Known rows, with every step that occurs
H/L/Q/V: [ 23.2 -12.5  24.6 -28.0  -6.4 -10.4 -13.9 -20.7  20.9  11.4 -13.6 -16.9
 -45.3  16.1   6.0  32.0  10.0 -18.6  23.6   7.0  -2.5 -19.2   2.5  -5.4
  -2.5 -15.1   3.2]
E/Q/V/G: [ 13.6 -10.0   2.7  11.4  -1.7  -1.2 -16.0  16.0  -5.6  13.6 -14.2 -24.9
  12.3   8.7  14.9  25.9  15.9 -12.5  -1.3  20.3 -31.5 -11.2  -1.8  -4.4
 -13.1  27.9 -19.2]
E/H/L: [ 12.2  13.9  38.4  -6.5 -15.7   0.2  -7.1 -18.7   3.3  16.1  -5.3  20.5
 -28.4  -0.3 -19.9  -2.6   4.2 -16.1  -5.3  -5.3  -2.0  -9.9  12.3  -7.3
   1.7 -29.1 -28.9]
E/Q/V: [ 17.1 -14.3   1.5   1.7   4.1  -4.8  -6.8   7.7   3.8   5.0 -10.9   1.7
  19.8   6.2  21.2  14.5  10.4 -18.7  15.0  17.3 -20.8 -21.5  -9.2   6.0
  -2.1  12.3 -28.7]
H/V/C: [  7.9 -24.2  16.6  16.4   7.8   8.5 -24.4  16.1  10.9   3.2 -14.3   5.6
  14.5   4.5 -11.8 -35.0  -7.4 -14.5  18.9  38.0  -5.7  -0.6 -22.1   5.7
 -24.5   7.0 -21.2]
E/H/V/Q: [ 42.0   9.0  18.4  16.2  -4.3   4.0  -8.7  -0.8   0.4  15.1 -30.2  32.6
  35.5   9.5  -8.4 -15.0   2.9 -26.3   9.1  40.3  -1.0 -24.1 -11.4   5.0
 -28.6   4.7 -43.4]
C/V/Q/E/H/L: [ 70.5   7.6  34.5 -28.1   3.7  20.6 -11.7 -15.9  13.8  37.1 -14.6   5.9
 -31.4   5.8   1.6  -1.4   8.4 -35.6   5.3  40.7  19.9 -14.0  34.6  -0.2
 -30.4  -4.9 -52.7]
H/L/B: [ 16.6   9.6  18.9 -19.1  12.8  -5.8  -7.6  -7.6  12.7   5.2  -6.5 -28.6
 -31.3   0.1 -24.0   8.1   8.6   7.0   3.4 -16.1 -15.8 -11.1   2.0  -9.8
   2.7 -19.8   2.2]
E/H/L/Q: [ 13.8   4.1  29.7 -14.8 -17.6  -3.0  -8.2 -29.4   9.1  23.5 -13.8   5.2
 -65.9   6.9 -19.8  26.2   8.3 -22.2   9.3  -4.1  -1.0 -21.9  16.0 -10.0
  -3.8 -35.0 -24.9]
C/V/H: [ 33.7   1.1  20.2   8.2   5.8  16.5 -16.1  24.4   4.4  11.8   2.3  -0.8
  18.3   2.5   4.1 -21.4 -20.1  -9.3 -14.7  31.4  -6.3   9.6  14.6   1.6
  -6.4 -13.0 -33.3]
V/Q/E: [ 30.5  -7.1  -6.6 -13.7   8.3  17.4  -3.4 -15.1   2.3  15.1 -16.0 -14.1
  -3.4  -0.1  14.4  13.7  13.3 -15.2  -2.7  20.3  20.0 -13.8   9.7   6.8
 -17.7  28.3  -7.5]
P/V/C: [-16.5 -39.6  19.8   6.5  -2.1   7.1   1.6  19.8   5.3   3.4  -1.3   6.2
 -28.1   1.2  -8.7 -24.3 -19.2  -0.8  14.6  52.1  -4.6  -9.3   1.5   5.8
 -17.2  22.3 -15.9]
L/Q/V: [ 10.6 -16.3   8.2  -6.4  -1.0  -4.1  -3.5 -13.1  12.0   3.8 -10.7 -24.8
 -19.1  12.2  15.1  30.0   2.5 -13.0  21.4   9.9  -3.9 -16.1  -5.2   2.9
  -9.1   3.3  12.0]
C/V: [ 27.0   2.0   1.1  -9.0   8.8   2.8  -4.3  16.2   9.1   3.7   6.1   2.1
  -0.3   4.9   6.5 -10.2 -11.5  -4.0  12.8  22.8   3.1   7.3  11.1   1.7
 -13.4  -4.1 -13.8]
Q/L: [  8.6  -9.2  -1.3 -19.1  -3.5  -8.4  18.4  -6.1   4.1   6.3 -18.9 -15.7
  -0.6   0.8  -8.6  -2.3   2.6  -3.9  -2.9 -26.3  14.0  -0.8  14.0  -6.9
   0.9  10.7   7.3]
P/V/Q/E/H: [ 29.2 -13.0  22.8   2.6  -1.8  24.7  16.1 -10.5  -1.1  19.4 -12.8  16.9
 -18.1   0.6  10.0 -10.0  -1.0 -19.7  -0.8  54.7  11.9 -33.9  26.9  10.7
 -29.4  27.2 -36.5]
V/H: [  4.5   1.7  21.2  15.2  -3.1  14.7 -14.0   6.9  -4.0   8.3  -4.2  -1.8
  20.8  -2.8  -1.2 -10.3 -10.5  -5.5 -26.9   9.8  -8.8   1.5   2.1   0.5
   9.9  -9.1 -19.8]
H/V: [ 21.8  -0.6   7.1  12.2   8.3   1.2 -11.8   9.7   6.7  -5.7  -8.8  15.6
  22.9   6.1   1.6 -28.7   0.1  -8.8  10.9  21.0  -4.1  -5.3 -11.0   4.2
 -15.1  -5.2 -11.9]
Q/E/H/V/B: [ 26.4  -7.7  22.5  28.6  19.9  45.1  -1.0   4.7   7.3  12.1 -15.9  -4.1
  11.6   2.8   5.1 -28.7  -1.0 -15.4 -12.3   4.8 -18.0 -17.3   7.3   9.3
 -36.6   3.1 -34.5]
P/V: [  0.2 -15.7  10.6   3.0  -0.8  -0.5  15.6  11.3   2.3  -5.3   3.8  17.8
 -15.2   3.3   3.3 -16.5 -12.1   4.3   9.2  34.9  -2.4 -14.9  13.7   4.4
  -8.4  10.1  -5.5]
E/H: [  1.1  11.2  18.8  13.7  -9.4   8.2   3.5  -7.7  -5.2  10.2  -1.4  11.6
  -1.4  -2.6 -11.1  -6.8  -3.0  -9.8  -4.8  -2.9  -3.4  -5.9   4.9   0.3
  -3.6 -12.1 -20.4]

Rows
[ 25.2   7.7  37.8 -10.6  -2.6  21.5  -6.6 -31.7   7.3  21.5  -1.9   2.5
 -47.6  -6.2  -4.4  -9.4  13.4 -21.5  -9.6  -3.3   9.7  -8.5  27.5   0.0
  -6.6 -21.9 -29.0] => Q/E/H/L
[ 13.5 -15.4  -7.0 -14.1   8.5  15.4   2.4 -24.9   9.6  11.8  -5.6 -33.4
 -56.5   0.2  14.8  21.1  13.3 -12.3   9.6  -0.4  14.3 -13.1  17.9   5.0
 -12.1   4.4   6.3] => L/Q/E
[ 29.7  -1.8  52.3  -0.8  -6.3   6.2 -23.4   0.5  11.6  10.9  -9.8  -2.2
  12.5   7.1   2.8  -4.8  -5.0 -17.9 -18.6  15.2 -14.5  -4.3   4.9  -2.7
   9.6 -19.3 -23.3] => Q/V/H/L
[  8.0 -35.0  34.9 -22.4  -7.0  -6.1 -27.5 -13.7  24.5  18.8 -19.7 -25.4
 -57.9  13.3  -7.6  25.4   2.1 -23.4  31.3  25.8  -4.7 -16.3  -5.8  -4.0
 -11.7  -3.8  -6.0] => H/L/Q/V/C
[ 12.8  -4.4  12.1   2.6  -1.5  24.3   3.5 -34.2   4.0  21.4  -7.7 -21.3
 -58.6  -3.2   5.4  14.9  10.5 -22.7   5.4  -0.4  11.0 -18.4  20.9   4.5
 -16.9  -7.4 -16.2] => L/Q/E/H
[ 55.7   7.2  15.4   1.3  10.2   2.7  11.1  -6.5   9.4  19.5 -51.4 -13.9
  34.6   8.0 -33.4 -12.2   5.7 -18.6  11.4  -0.5  -6.1 -35.8  -3.6  -5.6
 -29.6  16.2 -25.2] => E/H/V/Q/L/B
[ 24.9 -13.1  11.2 -34.8   2.9   8.4 -10.8 -35.9  18.5  19.6 -10.1 -23.4
 -82.6   3.1   4.4  26.0  20.8 -17.7  11.3  -3.6  17.3 -17.3  24.4  -1.6
  -7.3 -13.5  -2.1] => H/L/Q/E
[ 36.9   4.1  26.5  24.9   9.1  28.0  -6.7 -13.2   6.8   7.8  -7.8  10.7
   3.3  -2.1   4.4 -40.3   6.3 -24.9   2.7  21.0   5.7 -10.7   7.7  11.7
 -27.1  -6.3 -30.4] => Q/E/H/V
[ 30.7 -11.4  29.4 -15.7  -0.2  24.3 -24.8 -28.8  14.6  26.6 -13.7 -26.8
 -60.4   0.3   1.7  18.2  10.3 -22.6 -16.3   8.7   6.6 -15.8  25.7  -0.8
   1.4 -23.2 -21.5] => V/H/L/Q/E
[ 46.7  13.2  29.8 -16.6  13.3  21.4  -5.8 -31.6   9.6  30.8 -25.3 -26.8
 -35.1  -2.2 -20.0  14.6  20.2 -18.1  -4.0   2.4  -1.6 -31.4  14.3  -3.3
 -20.1  -2.2 -30.3] => V/Q/E/H/L/B
[ 51.4 -10.2  -5.0 -16.5   1.4  -9.2   2.5   2.6  10.4  12.1 -47.2   7.3
  38.5  12.9  -6.9 -12.0   7.0 -20.9  13.0  16.8  14.7 -17.9   0.1  -3.0
 -20.7  24.9 -14.6] => H/V/Q/L
[ 43.6  -0.1  -6.0 -18.0   6.4  -1.5  -5.8  14.3   6.3  15.8 -14.2   4.8
  11.0  11.6   6.2   7.7  -5.3 -12.8  17.1  42.9   9.0  -4.1   7.3   0.4
 -24.7  15.0 -22.1] => C/V/Q
[ 32.8 -27.8  41.8 -16.5  -0.8  23.2  -9.7 -17.4  16.6  20.9 -10.6 -11.5
 -77.9   3.7   7.4   0.3  -2.9 -17.1 -10.9  42.0   4.8 -30.9  39.2   3.9
  -5.2 -13.9 -28.1] => P/V/H/L/Q/E
[  0.2 -37.8   9.5   9.1   3.4   3.3 -20.6  14.2   6.9  13.9 -15.1 -13.2
   8.9   4.2   8.8   4.5   3.0 -25.0  22.5  34.6 -21.5 -16.7 -18.6   6.3
 -12.3  23.7 -39.7] => E/Q/V/C
[ 20.4   1.7   8.3  21.1   2.0   3.0 -19.6  16.2  -0.9   2.7 -13.5  -8.5
  16.3   8.7  -5.0 -15.7   4.2  -2.2  -7.3  26.1 -15.6   3.9  -2.6  -5.5
 -23.9  13.4  -0.5] => H/V/G
[ -2.7 -38.8  18.6  -0.1  -1.8  -0.3 -17.9  -4.4  15.7  11.8 -15.6 -33.4
 -30.3  10.6   2.8  16.9  -5.0 -19.5  31.8  28.6  -6.0 -12.5 -16.5   2.8
 -18.0  16.3   2.7] => L/Q/V/C
[ 43.3   7.1  31.3 -19.6  -4.0  16.9  -7.4 -31.8   5.5  31.7 -21.3   7.8
 -28.9   0.4  -4.0   7.5  17.6 -30.4  -7.4  17.8  16.7 -22.7  23.4   0.3
 -17.0  -1.0 -40.2] => V/Q/E/H/L
[ 58.2 -11.5  32.4 -24.5   8.5  26.1 -27.6 -14.4  23.0  31.0  -8.6 -28.2
 -62.0   4.9   9.4   5.2  -1.7 -26.9  -4.4  31.4   9.6  -5.2  37.2   0.3
 -10.9 -28.1 -35.4] => C/V/H/L/Q/E
[ 36.2  -6.2  18.8  13.9   6.3  25.6  -9.4 -23.3  12.0  14.6 -16.2  -6.4
 -35.1   3.4   6.3 -11.8   9.8 -30.1  16.6  17.1   6.8 -24.2  10.3   9.2
 -30.6 -12.5 -25.7] => L/Q/E/H/V
[ 29.4   3.6  13.9   0.2  -1.3  25.4   1.9 -21.6  -4.0  24.2 -17.7  -0.6
  -2.1  -2.9   4.4   6.5  11.0 -24.6  -8.2  17.8  13.7 -19.3  13.5   6.6
 -21.9  17.4 -31.1] => V/Q/E/H
[ 20.6 -21.0  36.1  28.1   8.9  36.0 -19.0  -6.2   9.3  17.0 -12.4  -0.5
  -5.3  -4.9  -7.5 -48.9  -1.1 -31.3   8.4  36.2   2.6  -8.2  -2.7  12.6
 -36.5   6.2 -41.8] => Q/E/H/V/C
[ 54.7  -8.5   0.1  -2.0  16.9  17.3 -12.8  -7.5   9.2   9.5 -25.8   6.2
  20.8   6.0  16.9 -15.0  14.1 -22.9  10.3  40.1  15.1 -16.8   0.0  11.4
 -34.0  23.2 -20.7] => H/V/Q/E
[ -5.4 -29.5  25.0   8.2   2.4   4.8 -13.2   9.7   9.5   4.9  -5.5 -19.7
   6.4   4.5   2.1 -11.3  -9.5 -13.6  17.5  29.5 -10.6   0.6 -18.5   5.4
 -13.5  20.4  -4.7] => Q/V/C
[ 31.8  -2.7 -11.7 -25.5  12.0  -6.1  18.8  -7.5   6.5  15.3 -41.6 -41.9
  12.6   4.5 -23.8  21.5   9.5   0.1   5.6 -22.3   3.3 -24.8   2.2  -9.9
 -10.4  31.0   5.6] => V/Q/L/B
